Each row was made from one small tree. The marks that hang from a mark follow it in brackets, in the order of their numbers. Every link used is in the known rows. Write each row's tree.
Known rows:
K312[K52[K200]]: |   6 |   0 |   2 |  -4 | -22 |  -7 |   2 | -20 |   0 |   9 |  -5 |   2 |  11 | -25 |   6 | -23 |   1 |   3 |   4 |  -1 |   8 |  -5 |
K623[K341[K200 K312 K733]]: | -17 |  10 |  -4 |  13 |  -4 |  -4 |   9 |  14 |  -8 |   7 |  -7 |  -6 |  -5 |   9 |  -5 |  -5 |  -1 |  -3 |  16 |  -4 |  36 |  -3 |
K623[K341[K200 K312[K52] K733]]: | -22 |   9 |   0 |  13 |   8 |  -7 |  -1 |   2 |  -5 |  10 |   2 |  -8 |  -1 |   0 | -10 |   9 |   0 |   1 |  13 |  24 |  37 |  -3 |
K312[K52[K917]]: | -24 |  -1 |   7 |  -9 | -12 |  -3 |  -5 |   1 |   4 |   6 |  12 |   3 |  17 | -13 |  -9 |  12 |  -4 |  -3 | -21 |  -6 | -10 |  -3 |
K341[K200 K312[K52[K917]] K733]: | -37 |   3 |  12 |   8 |  -5 |   1 |  -3 | -20 |  -2 |  -7 |  13 |  -7 |  -2 |  32 | -12 |  30 |   0 |   1 |  -5 |   3 |   9 |  -1 |
K917[K377[K200[K341[K312]]] K502]: |  36 |   1 | -18 |   2 |  31 |   4 |  -4 |  42 |  -2 |   4 | -14 |   0 | -19 |  10 |   8 |  -3 |  -2 |   3 |  -4 |  21 | -16 |   1 |
K312[K52[K200 K917[K377 K502]]]: |   7 |  -5 | -16 | -11 |   0 |   7 | -16 |   7 |   1 |  13 |  -6 |   4 |  10 |   7 |  12 |  17 |   8 |   3 |  -7 |  25 | -37 |   4 |
K572[K502]: |  -4 |   5 |  -7 |  -5 | -20 | -13 |  15 |  13 |   8 |  24 |  -5 |   1 |   4 | -23 |   9 | -17 | -14 |  -4 | -21 | -21 |   8 |  -4 |
K341[K733]: |  -1 |  -9 |   9 |   2 | -26 |  -2 |   9 |   4 |   0 |  -2 |  -4 |  -5 |   5 |  -5 |   0 | -26 |  -1 |  -1 |   1 | -38 |  -2 |  -3 |
K52[K200]: |  10 |   1 |  -2 |  -4 | -36 |  -5 |  11 |  -7 |  -4 |   6 | -13 |   4 |   7 | -14 |  11 | -35 |  -1 |  -1 |   6 | -28 |  10 |  -5 |
K200[K341[K312[K52[K917]] K733]]: | -28 |   0 |  17 |   3 |  29 |   3 |  -5 | -17 |   4 | -18 |  21 |  -4 |  -1 |  -3 | -20 |  28 |  -5 |   0 | -12 |  18 |  -2 |  -2 |
K341[K200 K312[K52] K733]: | -19 |   3 |  10 |  13 |  -6 |  -5 |   5 | -12 |  -5 |   0 |   4 | -10 |  -7 |  17 |  -7 |   4 |  -2 |   5 |   3 |   2 |  14 |  -3 |
K52[K200 K917]: |  -9 |   1 |   0 |  -9 | -36 |   0 |   2 | -16 |  -1 |  -2 |  -5 |   7 |  12 |   1 |   4 | -11 |   1 |  -5 |  -2 | -26 |   4 |  -4 |
K377[K200[K341] K917[K502]]: |  42 |  -4 |  -7 |  -2 |  19 |   3 |  10 |  22 |   4 |  -2 |   3 |   9 | -17 |   5 |  10 |  -3 |  -3 |  -1 |   7 | -16 |  -6 |  11 |
K917[K377 K502]: |  20 |  -6 | -17 |  -8 |  -1 |   4 |   3 |  58 |  -4 |  20 | -15 |   0 |   3 |   2 |  15 | -15 |  -2 |   3 | -15 |  -9 | -44 |   0 |
K312[K52[K200[K341]]]: |   2 |   2 |   8 |  -2 |   3 |  -5 |   5 | -27 |  -1 |  -3 |   4 |   1 |   5 | -35 |   5 | -15 |   3 |   5 |  11 |   8 |   8 |   2 |
K341[K312[K52[K200 K917]]]: | -16 |   9 |   2 |  -5 |  -8 |  -2 |  -6 | -19 |   0 |   1 |   2 |   4 |   7 |  -2 |  -8 |  10 |  -5 |  -2 | -17 |  21 |   8 | -10 |
K312[K52[K200 K917]]: | -14 |   2 |   4 |  -8 | -22 |  -2 |  -6 | -29 |   3 |   2 |   4 |   5 |  16 | -10 |   0 |   3 |   3 |  -2 |  -4 |   1 |   3 |  -2 |
K341[K200 K733]: | -10 |  -4 |   9 |   9 | -33 |  -2 |  14 |  -9 |  -7 |  -2 |  -3 |  -8 |  -2 |  20 |   6 | -17 |   5 |   1 |  18 | -47 |  10 |   3 |
K377[K200[K341[K312]] K917]: |  11 |   9 |   1 |   7 |  27 |   2 |  10 |   5 |   3 |  -5 |   8 |   7 | -17 |   2 |  -1 |  11 |  -8 |  -5 |  -4 |   7 |  14 |   1 |

Which tree is each row?
|  43 | -12 |   0 |   5 |  19 |   6 |   7 |   6 |   6 | -14 |   4 |   4 | -19 |  16 |   6 |   0 |   3 |   0 |  20 | -21 |  -4 |  13 |
K377[K200[K341[K733]] K917[K502]]
|  16 |  -9 | -15 |  -8 |   3 |   4 | -24 |  19 |   8 |  12 |  -4 |   3 |   5 |  16 |   6 |  19 |   7 |  -1 | -10 |  20 | -26 |   6 |
K312[K52[K917[K377[K200] K502]]]
|   4 |   1 |   7 |   7 | -10 |  -5 |  -3 | -27 |  -1 |  -4 |  -5 |  -4 |  -1 |  -3 |  -5 | -12 |  -1 |   3 |   5 |  16 |  16 |  -9 |
K341[K312[K52[K200]] K733]
|  19 |  -8 | -15 |  -7 |  16 |  10 | -11 |  23 |   4 |  -2 |  -4 |   4 |  -5 |  17 |   7 |  13 |   7 |  -2 |   0 |   1 | -25 |  11 |
K52[K917[K377[K200[K341]] K502]]
|  -1 |   4 |   1 | -10 |  36 |   2 |  -3 |  28 |   1 |  -4 |  14 |   3 |  -7 |  -6 | -14 |  20 | -13 |   3 | -29 |  19 | -20 |  -2 |
K200[K341[K312[K52[K917[K502]]]]]
| -10 |   3 |  10 |   3 |   5 |   5 |   3 | -32 |  -2 | -26 |   4 |   0 |  -6 |  11 |  -8 |   7 |   0 |  -2 |   7 |  -5 |  10 |  -2 |
K52[K200[K341[K312 K733]] K917]
| -13 |  14 |  -6 |  -1 |  16 | -10 |  -2 |  32 |  -1 |  22 |   0 |   0 |   8 | -38 | -13 |  -2 | -11 |  -3 | -15 |  37 |  23 | -11 |
K623[K341[K312[K52]]]
|  -7 |  -4 | -10 |  -2 | -17 |   5 | -14 |   5 |   5 |   7 |  -7 |   3 |  10 |  17 |   7 |  12 |   9 |  -8 |  -4 |  -4 |  -9 |   3 |
K52[K917[K377[K200]]]
| 11 | -3 | -7 |  4 | 10 |  3 | -2 |  7 |  2 |  3 | -6 | -1 |  0 | -7 | 11 | -7 |  9 | -1 | 11 |  3 | -4 |  7 |
K917[K377[K200[K341]]]
|  38 | -15 | -10 |   5 |  16 |   6 |  -6 |  15 |   3 |  -7 | -12 |  -4 | -12 |  15 |  12 | -10 |  11 |   4 |  22 |  -6 | -17 |  11 |
K917[K377[K200[K341[K733]]] K502]
| -22 |   1 |  -1 |  -5 |  22 |   8 | -11 | -29 |   1 |  -1 |   9 |   2 |  13 | -12 |   6 |  29 |  13 |   2 |   4 |  35 | -19 |   8 |
K312[K52[K200[K341] K917[K377]]]
|  -7 |   6 |  -3 |   6 |   2 |  -5 |   4 |  27 |  -2 |   7 |  -8 |  -3 |   2 | -15 | -11 | -14 |  -7 |  -6 |   0 |   2 |  26 |  -9 |
K623[K341[K312 K733]]
| -10 |   6 |   0 |   6 |  16 |  -7 |  -6 |  15 |   0 |  10 |   0 |  -5 |   5 | -26 | -16 |   0 |  -6 |  -3 |  -2 |  30 |  25 |  -8 |
K623[K341[K312[K52] K733]]
|  -4 |   1 |  11 |   7 |  14 |   0 |  11 |   6 |  -3 | -15 |   4 |  -6 |  -9 |  -7 |  -8 | -11 |  -8 |   1 |  -2 | -11 |   5 |  -5 |
K200[K341[K312 K733]]
|  12 |   4 |  -7 | -11 |  -1 |  -1 |  -8 |   6 |  -1 |   3 |  -3 |   6 |  -2 |   7 |  -6 |   5 |  -8 |   2 | -19 |  18 |  -9 |  -8 |
K341[K312[K52[K200 K917[K502]]]]
| -12 |   4 |   7 |  12 | -19 |  -2 |  14 |   0 |  -8 |  -3 |  -4 |  -9 | -10 |  29 |  -2 |  -9 |  -4 |   2 |   5 | -26 |  14 |  -4 |
K341[K200 K312 K733]
|   5 |  11 |   2 |   1 |   6 |  -3 |  13 |  -5 |  -7 |  -6 |  -5 |   2 |  -8 | -15 |   1 | -21 |  -7 |   1 |   1 |   0 |  15 |  -7 |
K52[K200[K341[K312]]]
|  15 |  -8 |   8 |   9 |  13 |   5 |   8 | -22 |   7 | -16 |   9 |   2 | -11 |   7 |   4 |   6 |   6 |  -4 |  23 | -18 |  11 |  11 |
K377[K200[K341[K733]] K917]
| -19 |  11 |   3 |   5 |  -6 |  -7 |   8 |   7 |  -7 |  12 |   3 |  -5 |  -4 |   4 |  -3 |   3 |  -7 |   4 | -11 |   9 |  11 |  -6 |
K341[K200 K312[K52]]
| -37 |  11 |   6 |   1 |  -6 |  -1 |   0 |  -4 |  -4 |   5 |  13 |  -1 |   1 |  20 | -10 |  29 |  -6 |   0 | -19 |   8 |   6 |  -3 |
K341[K200 K312[K52[K917]]]
| -14 |  -6 |  15 |   0 |   3 |   3 |  -6 | -55 |   4 | -21 |  14 |   0 |   7 |  -8 |  -4 |  12 |  10 |   1 |  18 |   3 |   7 |   6 |
K312[K52[K200[K341[K733]] K917]]
|  19 | -10 |   3 |  -6 |  -3 |   7 |   2 | -15 |   0 | -23 |  -1 |   3 |  -6 |  11 |   2 |  -7 |   5 |   2 |  16 | -30 | -10 |   7 |
K52[K200[K341[K733]] K917[K502]]
|  -5 |  -6 | -11 | -11 |  11 |   7 | -14 |  36 |   2 |  16 |   2 |   1 |  11 |   5 |   3 |  24 |   1 |   2 | -25 |  19 | -48 |   3 |
K312[K52[K917[K377 K502]]]
|  14 |  -4 |  -6 | -14 | -17 |  -1 |  -8 |   0 |   2 |   3 |  -3 |   7 |   7 |  -1 |   2 |  -2 |   0 |   2 |  -7 |  -2 | -13 |  -1 |
K312[K52[K200 K917[K502]]]
|  39 |  -9 | -22 |  -3 | -11 |   1 |  -7 |  42 |   1 |  17 | -22 |   1 |  -4 |  11 |  16 | -19 |   4 |   0 |   0 |  -8 | -20 |   3 |
K917[K377[K200] K502]
|  -8 |  -5 |  12 |  -1 |  -9 |   5 |   3 | -42 |   1 | -24 |   4 |   2 |   4 |   1 |   0 |  -2 |   8 |  -2 |  18 | -25 |   6 |   5 |
K52[K200[K341[K733]] K917]
|   6 |  -6 |  15 |   4 |   3 |  -3 |   2 | -46 |   1 | -15 |   5 |  -4 |   2 | -23 |   2 | -13 |   9 |   6 |  25 |   2 |  12 |   4 |
K312[K52[K200[K341[K733]]]]
